Each row comes from the steps of one walk. Every step used is in the known rows, and no mark comes twice. Write the walk behind each row, first mark first.
(in the rows, 128 means zero)
Known rows
nenus > fifop: [172 128 109 107 126 146 118 124 116 138 110  79 141  67 126  97 144 142
 137 150 133  82 144 123 103 137 126 138 107 131 176 117 129 129 179 157
 161 128 109 118 131 105 123  91  79]
sakatem > totog: [163 148 119 121 124 155 131 126 119 147 141  98 113  87 122 109 161 142
  97 137 141  86 122 100 105 137 126 118  88 131 141 115 146 130 182 123
 165 128 110 113 113 106 129  79  74]
biki > vipiz > totog > sakatem > fuva > maneg: [163 135 167 152 129 170 127 134 148 141 111 114 152  98 125 144 131 131
 108 103  83  95 135  85 116 152 113 110 107 142 151 132 120 145 192 114
 174  85 108 113 111 149 135 112 110]
vipiz > fuva > maneg > totog > sakatem: [161 132 134 116 140 169 101  79 146 141  90  93 144  97 122 122 142 141
  94  95 104  92 121  93 122 139 150 112  75 134  81 123 130 189 188 145
 158  69 120  67 130 134 131 110  94]
biki > sakatem > totog > vipiz > fuva > maneg: [157 157 195 142 115 130 121 105 144 146 117 108 136 103 127 128 142 117
  57 132 106  21 103  97 115 151 141 131  94 131 104 116 138 118 198 123
 171 112 106  77 106  84 124 112  83]
fuva > vipiz > totog > sakatem > biki: [161 138 155 109 123 216 137  96 155 157 110  77 154  88 137 127 133 149
 107 152  98  71 130  98 109 145 137  97 116 142  90 138 131 162 186 105
 167 119 116  98 111 175 110  89  93]
biki > sakatem: [169 127 136 136 134 123 123 124 133 136 137 110 131  89 126 112 153 137
 100 128 143 122 129 114 106 144 123 126 110 135 111 115 143 137 194 135
 151 121  97 111 119  94 125 112  74]
biki > maneg: [185 117 110 107 134 122 124 120 121 156 125 130 149  79 128 106 135 146
 116 118 141 121 176 100  99 150 121 113 121 137 160 111 138 165 188 112
 156 134 112 126 125  75 147  82  80]
mazu > dizap > fifop: [177 149  92  88 120 145 112 127 129 127 122 107 144  85  99 100 143 156
 115 149 105  92 137 117 107 135 130 156 126 141 137 108 144 183 184 135
 166 140 109 142 112 131 131  89  69]
fuva > maneg > totog > vipiz: [164 122 139 148 118 141 100 102 124 151 101  92 118 100 141  99 139 147
  86 119 104  74  92  97 111 146 133 128 105 138 149 111 128 167 193 108
 179 110 129  85  95 165 134 113  87]
maneg > totog > sakatem > fuva: [162 124 105 149 135 158 108 113 154 132 127  76 131  90 135 106 148 157
 134 105 122 136 134  99 114 132 127 111 107 144 140 123 126 164 195 155
 164  77 103 107 118 144 142 112  97]
vipiz > fuva > maneg > totog: [165 134 132 100 132 145 102  84 136 138  99 138 134 107 123 108 150 147
 101 109 116  76 122  94 117 147 154 126  67 133  96 113 131 168 177 137
 171  80 131  63 126 120 145  93  94]
sakatem > biki: [180 141 113 121 119 169 136 105 121 154 129  86 124  74 140  95 165 152
 115 150 136 137 131 115 102 147 130 118  93 139 138 114 143 135 186 117
 167 132 120 109 126 116 137  71  87]
maneg > totog > vipiz: [163 115 129 134 120 119 106 107 131 149 120  94 138  98 143  96 141 153
  89 132 117  76 105 103 110 140 141 129 110 136 142 111 132 154 192 102
 177 113 120  99  93 156 124 104  84]
fuva > vipiz > biki > sakatem: [161 125 182  89 137 126 119 104 157 152 125 140 134 107 130 135 139 142
 102 154 125  90 154 114 104 136 132 108 120 134  90 125 144 116 181 113
 163 122 102 100 107 151 111 119  87]
fuva > maneg > totog > vipiz > biki: [163 125 166 123 130 143 104  82 129 165  91 130 112 105 140 123 139 150
  88 129 108  81 137  98 110 140 141 116  83 137 129 114 132 142 180 109
 188  99 128  71  95 191 123 112 102]
vipiz > totog > sakatem: [164 135 131 124 138 183 137 118 137 154 116 107 151  89 113 135 138 133
  95 118 120 103 148 100 110 140 133 105  87 136 101 128 131 183 187 128
 154  98 105 106 114 106 109 103  92]
mazu > nenus: [184 132 103 135 126 121 133 138 109 149 139  95 128  79 124 107 157 131
 113 118 146 151 147 126 105 144 125 129  96 129 154 106 144 139 183 141
 161 110 109 113 114  59 132  84  83]
vipiz > biki > sakatem > totog: [158 147 166 114 144 163 132 109 135 151 135 138 110  89 122 139 163 137
  91 148 157  93 152 111 106 131 136 108  87 132  89 118 152  95 182 137
 167 113  94  93 112 133 105 109  79]
maneg > totog > sakatem: [161 120 108 132 138 163 106 104 139 143 116  70 132  86 131 108 148 153
 104 109 126 124 119 105 113 129 136 112 103 136 107 121 134 179 196 140
 154  88 111 102 120 164 116 114  82]
vipiz > biki > sakatem > fuva: [170 136 157 125 142 122 132 116 155 143 140 154 122  97 126 135 154 138
 134 136 143 134 184 116 104 138 122 114  93 142 120 119 139  99 184 157
 170  99  91 104 113  97 138 107 103]
fuva > maneg > totog: [165 127 111 120 128 162 100  99 119 136 103 108 108  96 130  99 151 153
 108 107 127 112 105  96 111 142 129 122  91 136 122 112 132 169 182 138
 170  97 131  79 119 164 141 105  83]
fuva > maneg > totog > vipiz > biki > sakatem: [157 123 185 137 139 143 102  83 141 153  93 130 112 106 143 131 140 141
  81 131 117  78 131 107 113 140 142 117 105 140  92 114 136 134 193 128
 181  93 117  65  95 199 110 135  94]
biki > maneg > totog > vipiz > fuva: [176 109 146  98 130 105 105  82 142 154 111 138 189  96 142 108 124 151
  90 124 112  42 157  91 114 152 160 124 114 137 127 109 127 169 189  95
 175 110 122  92 109  98 138  89  91]
maneg > totog > sakatem > biki: [165 131 107 128 134 207 114  88 139 149 113  46 128  71 152 103 157 163
 111 131 130 133 116 105 112 137 142 105 102 142  98 122 137 169 197 133
 164  95 118  89 126 193 114  97  89]
totog > sakatem: [169 133 118 133 130 148 126 122 136 153 123  66 135  82 122 115 139 137
  98 116 123 129 138 109 106 136 125 110 102 133 133 125 140 172 196 126
 146 108 101 121 119 105 123 106  81]
sakatem > totog > vipiz > biki: [160 147 177 119 126 138 136 107 130 175 127 117 122  96 130 130 148 136
  80 159 120  60 148 105 102 131 135 110  84 131 148 116 145 101 178  95
 184 135 107 102  86 129 110  85  90]
maneg > totog > sakatem > fuva > vipiz: [155 117 125 126 127 154  99 112 173 133 124  68 140 102 138 109 130 163
 135 115  96  94 120  93 112 131 127 107 133 142 131 133 125 166 193 133
 168  91 107 109 110 192 138 117  96]
mazu > dizap: [163 140 105 103 126 140 124 126 133 134 132 117 123  83 105  97 142 149
 115 131 117 105 116 102 108 149 132 134 125 137 148 112 150 191 184 113
 165 138 110 119 118 117 139  99  78]
bulur > fifop: [178 141 107 122 113 170 130 123 108 143 125 116 130  91 122 106 149 162
  76 130 134 113 141 112  97 142 137 121  98 133 137 117 144 131 188 135
 155 108 114 113 120  72 143  94  90]
sakatem > fuva > vipiz > biki > mazu: [156 124 154 102 128 101 131 115 159 153 130 153 134 117 128 120 148 138
 122 141 100  95 132 105 106 128 126 107  97 138 158 136 129 112 164 107
 189 123 106 105  96 128 139  94 103]
maneg > totog: [166 120 105 113 135 142 106 104 125 138 122 107 127  93 129  97 155 161
 114 124 138 111 118 104 111 136 139 125  89 136 122 112 136 159 181 127
 169 103 121  95 116 150 131  98  81]

Which walk is each row?
[163 149 170 124 116 111 131 105 140 159 135 111 156 101 122 117 143 130
  72 144 107  25 124  99 111 144 149 128  81 128 143 114 138 122 184 100
 178 126 108 101 101  56 124  76  86] => sakatem > totog > vipiz > fuva
[172 139 167 106 126 149 130  90 153 153 120  79 184  74 144 122 136 137
  87 140  93  99 138 110 117 157 149 116 103 135 110 126 140 128 197  89
 164 103 109 117 130 123 111  86  97] => totog > sakatem > biki > vipiz > fuva
[166 121 151 111 125 101 106  87 144 150 117 123 167 109 133 106 140 147
  86 128 103  44 118 102 117 145 163 134  90 132 113 111 129 154 184 100
 178  99 120  84 103 107 130  96  95] => maneg > totog > vipiz > fuva
[180 114  98 104 138 185 115  82 121 150 113 105 142  70 157  91 155 177
 126 133 145 119 145  92 106 149 141 111 121 145 125 109 133 163 190 117
 173 120 129  96 135 166 139  77  84] => sakatem > biki > maneg > totog
[160 128 137 131 120 134 119 129 169 143 131  62 143  98 130 115 121 147
 134 122  95 102 138 102 104 138 112 108 133 140 163 135 129 154 196 125
 158 113  99 129 110 121 146 104  95] => totog > sakatem > fuva > vipiz
[180 119 143 105 128 148 116  62 142 160 105 120 183  84 158 100 136 162
  98 143 116  55 152  93 113 158 164 118 114 143 118 109 127 154 191  92
 185 117 130  83 118 120 138  74  97] => sakatem > biki > maneg > totog > vipiz > fuva
[153 132  99 109 125 124 131 132 127 133 133 114 123  86 107  89 154 135
  98 124 111 100  71 101 114 141 135 134 115 135 156 121 144 191 180 103
 173 143 105 114 113 120 129 105  75] => biki > mazu > dizap
[166 130 107 142 123 155 100 113 136 130 115 113 107 102 134 100 152 162
 139 105 120 120 120  90 111 143 121 125  93 144 154 114 123 151 184 155
 178  85 123  84 117 150 167 100 100] => sakatem > fuva > maneg > totog
[172 130  96 143 128 193 137 121 114 148 105   4 147  42 148  98 163 122
 121 143 129 133 112 140 113 132 135 126 108 130 162 127 129 121 186 173
 165 112 106 103 130 124  91  95  82] => totog > sakatem > biki > mazu > nenus > fifop
[160 118 174 146 138 116 110  99 160 143 126 140 127 107 146 125 147 149
 115 140 125  92 149 108 112 135 139 117 112 145 115 117 129 107 190 140
 189  90 101  86  92 169 125 128 106] => maneg > totog > vipiz > biki > sakatem > fuva
[175 144 175 102 116 144 125  88 133 151 106 119 158  86 142 112 142 136
  92 138  93  82 124 100 115 164 141 125  87 135 128 117 138 113 183  86
 181 113 129  95 132 121 137  74  99] => sakatem > biki > vipiz > fuva > maneg
[164 128 164  76 133 121 124 100 147 164 118 143 131 106 123 126 136 146
 110 152 114  89 164 113  99 135 133 106 104 132 129 125 143 126 168 101
 170 128 115 108 105 148 125  92  93] => fuva > vipiz > biki
[166 128 134 116 111 106 119 131 156 138 140 107 142 106 131 103 133 152
 143 134 104  91 137 103 102 145 113 119 125 140 175 125 130 130 182 120
 173 128 107 124 108 106 163  86  93] => sakatem > fuva > vipiz
[174 146 140 107 121 129 122  98 133 148 108 135 140 102 111 115 142 131
  97 114 112  90 140 101 110 152 142 125  66 130 125 114 136 158 179 131
 162 100 122  86 128  55 152  82  96] => vipiz > fuva > maneg
[167 138 130 147 133 170 140 131 154 146 126 116 153  93 116 134 142 138
 132 114 116 109 162  94 110 140 125 104  89 142 135 131 123 163 185 149
 164  88 100 107 114  91 138  97 105] => vipiz > totog > sakatem > fuva
[162 144 149 150 113 128 131 125 124 160 138  84 127  92 133 109 147 139
  78 148 119  55 105 102 104 138 128 121 103 131 168 114 141 126 191  95
 174 139 106 118  91 105 120  88  75] => sakatem > totog > vipiz
[185 130 109 118 132 188 135  98 138 165 114  62 151  59 148 112 134 150
 113 126 136 146 169 103 101 150 125  94 131 143 135 121 139 171 205 116
 151 127 110 123 136 116 129  81  83] => totog > sakatem > biki > maneg
[162 126 155  93 122 150 127 119 141 148 119 148 153 110 119 123 134 146
 110 142 108  50 129  96 107 146 132 116 105 135 119 128 130 157 171 100
 171 127 118  99 101 128 128  91  89] => fuva > vipiz > totog
[166 130 187 128 132 103 129 108 143 163 124 133 136  99 134 135 132 127
  80 151 126  97 157 121 105 139 137 116 110 136 115 117 142 115 193 114
 169 122  99 104  93 119 104 119  91] => totog > vipiz > biki > sakatem
[171 135 115 150 128 139 128 133 152 144 136  75 136  86 123 115 140 140
 130 111 120 140 148 104 105 136 114 110 109 141 164 127 132 154 197 149
 155  99  93 128 120  82 148 100  99] => totog > sakatem > fuva
[189 129 108 110 125 168 135 101 120 164 122 104 146  66 149 100 144 159
 121 140 146 130 169 102  98 154 126 111 122 144 150 111 140 149 192 107
 164 143 119 116 133 104 144  64  84] => sakatem > biki > maneg
[165 101 148  57 148 145 101  80 146 160 100 160 147 100 142 118 131 168
 122 139 125  77 183  91 104 139 140  98 128 139 109 122 136 150 173  94
 177 118 125  94 114 201 131  99  89] => fuva > vipiz > biki > maneg > totog
[174 101 125 123 132 119 103 102 127 156 111 113 153  86 148  99 128 156
  95 122 124  76 139  93 107 148 136 119 138 140 156 109 129 170 197  93
 174 128 122 110 102 139 134 104  82] => biki > maneg > totog > vipiz
[162 122 163 117 140 156 130 128 139 149 119 114 173  89 124 140 128 129
  81 123  99  89 133  99 116 146 130 112 108 134 120 131 131 151 191  87
 165 101 106 123 106 151 100 114  91] => biki > vipiz > totog > sakatem
[173 111  99 133 145 162 106 111 152 141 121  89 154  82 139 111 134 167
 139  96 128 132 167  85 110 138 124 103 132 148 149 120 124 180 201 143
 162  90 106 115 127 139 150 107  94] => biki > maneg > totog > sakatem > fuva
[160 126 126 157 131 154  99 113 146 117 119 114 110 102 134 108 157 151
 130 105 130 115 108  95 114 143 122 127 110 146 116 115 127 142 197 167
 173  80 111  78 121 162 152 126  93] => biki > sakatem > fuva > maneg > totog
[159 148 189 139 123 109 129 110 150 147 138 107 155 101 126 126 145 122
  61 145 119  23 120 105 114 147 149 131 100 129 100 116 142 109 195 116
 168 120  96  93 102  68 111 106  79] => biki > sakatem > totog > vipiz > fuva
[154 119 152 107 142 156 103  92 176 148 112 110 133 107 134 131 134 163
 137 132 100 101 162  99 110 125 136  91 116 143 114 135 129 142 182 132
 175  79 106  95 104 210 131 114 108] => maneg > totog > sakatem > fuva > vipiz > biki
[179 138 164  94 124 122 131  90 140 148 127 125 174  81 144 109 146 141
  99 153 104  85 134 111 113 161 147 128  94 134 127 117 141 102 182  78
 179 119 120 111 125 109 128  69  96] => sakatem > biki > vipiz > fuva
[175 105  99 101 142 143 103 100 122 145 114 129 147  85 139  98 141 164
 119 115 149 109 154  93 107 144 136 115 120 140 134 109 133 174 189 117
 164 113 120 104 124 138 143  96  79] => biki > maneg > totog
[165 147 138 154 125 192 132 125 148 147 107 110 139  99 115 138 140 136
 121 100 106 108 150  87 111 144 119 105  88 144 138 130 120 175 189 159
 166  82 109  94 117 101 146 104 109] => vipiz > totog > sakatem > fuva > maneg
[172 144 175 113 122 168 125  88 148 154  97  73 162  78 144 126 136 131
  83 127  82  99 122 101 117 160 139 112  95 135 115 128 136 135 197  94
 167  95 117 103 131 139 123  89  99] => totog > sakatem > biki > vipiz > fuva > maneg
[162 104 151  71 151 168 100  80 161 163  94 118 157  95 142 133 117 161
 113 126 114  90 185  90 106 132 139  84 138 139  97 130 135 178 188 104
 165 103 115 101 111 216 113 113  93] => fuva > vipiz > biki > maneg > totog > sakatem
[164 104 120 114 136 150  97 107 171 141 117  86 162  95 146 111 118 171
 141 108 105  95 156  81 108 139 121  99 161 147 146 130 121 178 201 122
 163 101 108 117 117 173 149 112  92] => biki > maneg > totog > sakatem > fuva > vipiz
[173 144 169 126 109 101 123  99 137 161 105 119 152 106 125 116 124 124
  77 121  90  60 128 102 110 158 141 130  82 131 151 114 132 154 187 108
 173 118 122  90 107  59 144  86  97] => totog > vipiz > fuva > maneg
[164 124 152 132 121 105 117 133 167 130 143 107 139 108 134 113 135 147
 132 136 113  91 127 105 104 145 112 122 137 142 140 127 132 118 194 138
 166 122  96 118 109 115 150 115  87] => biki > sakatem > fuva > vipiz
[150 131 149 118 122 198 141 101 153 157 109  77 158  92 139 120 146 136
  89 144  92  72  88 100 114 138 142  97 106 140  94 146 124 167 181  91
 175 124 113  90 104 178 101  97  90] => fuva > vipiz > totog > sakatem > biki > mazu
